Known rows, with every way that one mark hangs from another:
[voto [begoli govuk] [mola tuvev]]: -2.28; -0.31; +1.32; +2.48; +1.50; -1.35; +0.36; +0.62; +4.08; +4.69; +1.58; +2.11; +2.29; -2.33; -6.42; +3.10
[nusiz [govuk begoli]]: -0.82; +3.28; +2.83; -1.45; +1.08; -1.66; +0.81; -3.14; +1.95; +4.15; +1.44; +3.78; +1.72; -0.83; -2.18; +4.04
[voto [mola tuvev]]: -2.48; +0.11; +0.43; +2.46; +2.23; -0.92; -0.59; +0.67; +5.00; +5.12; +1.99; +1.24; +1.57; -0.73; -5.35; +2.24
[begoli [govuk mola]]: -0.80; +0.81; +1.83; +0.09; -0.74; -4.62; +1.02; -3.01; +2.82; +2.44; +1.16; +3.96; +2.78; -2.30; -0.01; -0.12
[begoli govuk tuvev]: -1.98; -3.52; +2.27; -0.65; +0.50; -5.28; +1.65; -3.31; +2.97; +1.67; +1.41; +2.59; +2.71; -3.78; +1.82; +0.37
[voto begoli]: -1.97; -0.49; +2.13; -0.25; +3.38; -1.08; -0.10; -4.94; +3.94; +3.76; +2.89; +3.65; +0.45; -2.40; -5.61; +2.75
[mola tuvev]: -1.92; +0.72; +1.24; +0.50; +1.74; -0.24; +0.04; -0.47; +5.28; +3.43; +1.41; +1.87; +1.97; -1.17; -2.80; +1.99
[nusiz govuk tuvev]: -1.79; +1.98; +1.25; -1.21; +1.45; +0.85; -0.26; +1.28; +5.24; +5.02; +1.78; +2.00; +2.10; +0.53; -0.53; +5.58
[govuk begoli]: -0.77; +1.11; +2.57; -0.49; +1.70; -2.75; +0.89; -5.35; +2.34; +3.02; +1.10; +3.69; +1.53; -1.91; -3.30; +1.64
[voto [begoli govuk [tuvev bepaf]] mola nusiz]: -3.89; -3.68; +3.51; +2.96; +3.13; -1.47; -1.01; -0.45; +1.72; +5.87; +2.93; +1.38; +0.75; -4.01; -4.43; +2.28
[begoli [govuk mola nusiz] [tuvev bepaf]]: -1.76; -0.59; +4.05; +0.30; -1.80; -4.32; -0.23; -0.19; +0.85; +1.45; +1.86; +2.89; +3.43; -4.12; +2.47; -1.83
[govuk begoli mola [nusiz [tuvev bepaf]]]: -0.39; +4.20; +3.25; +1.05; -1.34; +0.14; -1.15; +0.94; +1.38; +2.87; +1.07; +2.62; +2.94; -1.14; -2.46; +0.23
[begoli govuk]: -1.50; -0.39; +2.56; -0.93; +0.90; -4.30; +1.36; -4.15; +3.69; +2.66; +0.86; +3.71; +2.60; -2.67; +0.44; +1.70
[nusiz [govuk begoli mola] tuvev]: -0.08; +4.29; +1.11; -0.09; -1.03; +0.36; +0.09; +1.60; +2.60; +4.25; +1.11; +2.66; +2.55; +0.75; -1.96; +3.65
[nusiz [govuk begoli mola] [tuvev bepaf]]: -0.64; +4.67; +3.90; -1.10; -0.61; +1.77; -1.40; +3.03; +2.38; +4.35; +1.26; +2.68; +2.39; +0.39; -0.25; +4.57

Rows:
-1.15; +2.84; +3.98; -0.06; +0.42; +0.49; -0.74; -0.34; +2.30; +3.17; +0.66; +2.42; +2.84; -1.56; -1.99; +2.16 : [govuk begoli [nusiz [tuvev bepaf]]]
-0.94; +2.24; +3.94; -1.07; -0.57; -1.60; -0.51; -0.10; +0.29; +3.28; +2.23; +3.22; +1.79; -1.61; -0.08; +2.00 : [nusiz [govuk [begoli [tuvev bepaf]] mola]]
-1.61; +3.53; +3.27; -1.21; +0.21; +2.02; -2.06; +3.89; +4.10; +4.91; +2.21; +2.30; +2.04; +0.54; +0.73; +4.78 : [nusiz [govuk mola] [tuvev bepaf]]
-1.16; +2.32; +3.10; +0.54; -1.85; -1.74; -0.47; +1.61; +2.87; +2.63; +0.85; +2.78; +3.92; -2.00; +1.31; +0.39 : [begoli [govuk mola [nusiz [tuvev bepaf]]]]
+0.08; +3.85; +1.53; +1.65; -1.33; -3.25; +0.49; -3.71; +0.27; +2.48; +1.49; +3.89; +2.46; -1.87; -4.51; -1.89 : [govuk begoli mola nusiz]
-3.29; -1.35; -0.14; +4.21; +4.20; +1.93; -1.36; +0.28; +4.56; +7.62; +2.97; +0.69; +0.08; -0.73; -9.01; +3.93 : [voto begoli mola [nusiz tuvev]]
-1.05; +2.26; +1.37; +1.97; -1.15; -1.59; +0.64; -0.14; +2.44; +2.51; +1.49; +3.33; +3.21; -2.87; -4.63; -0.09 : [voto [begoli [govuk [mola tuvev] nusiz]]]
-1.79; -1.94; +4.25; -0.72; -0.71; -4.16; -0.19; -0.65; +1.96; +1.66; +1.83; +2.89; +2.71; -3.78; +3.08; -0.40 : [begoli [govuk mola] [tuvev bepaf]]
-1.53; +1.47; +3.83; +0.38; +0.18; -0.30; -0.53; +0.61; +3.13; +2.81; +1.56; +3.37; +2.46; -2.89; -2.62; +1.94 : [voto [begoli [govuk [mola [tuvev bepaf]]]]]
-3.18; -3.49; +1.28; +2.08; +3.88; -0.59; -0.14; -3.69; +2.73; +4.74; +3.50; +1.81; -0.09; -3.29; -5.75; +1.28 : [voto [begoli tuvev] nusiz]
-1.11; -0.33; +2.10; +0.76; +0.11; -3.70; +1.12; -4.13; +0.57; +1.95; +1.60; +2.60; +2.46; -3.28; -2.76; -1.08 : [govuk [begoli tuvev] nusiz]
-1.08; +3.35; +0.18; +2.50; -1.18; -0.96; -0.29; +0.88; +3.08; +2.94; +1.91; +2.33; +2.82; -1.18; -4.01; -1.54 : [govuk [mola tuvev] nusiz]
-0.61; +5.55; +3.74; -0.36; -0.89; +0.92; -0.80; +2.52; +1.70; +4.00; +1.31; +3.06; +2.38; -0.29; -1.73; +3.19 : [nusiz [govuk begoli [mola [tuvev bepaf]]]]
-2.73; +1.26; +3.54; +2.43; +0.91; -0.20; -1.03; +2.37; +2.89; +4.62; +1.70; +2.18; +2.80; -3.01; -5.48; +2.60 : [voto [begoli [govuk nusiz]] [mola [tuvev bepaf]]]
+0.12; +3.75; +0.73; +1.97; -1.73; -1.16; +0.19; -0.48; +1.67; +2.76; +0.91; +2.56; +3.08; -0.80; -3.96; -0.68 : [govuk begoli mola [nusiz tuvev]]
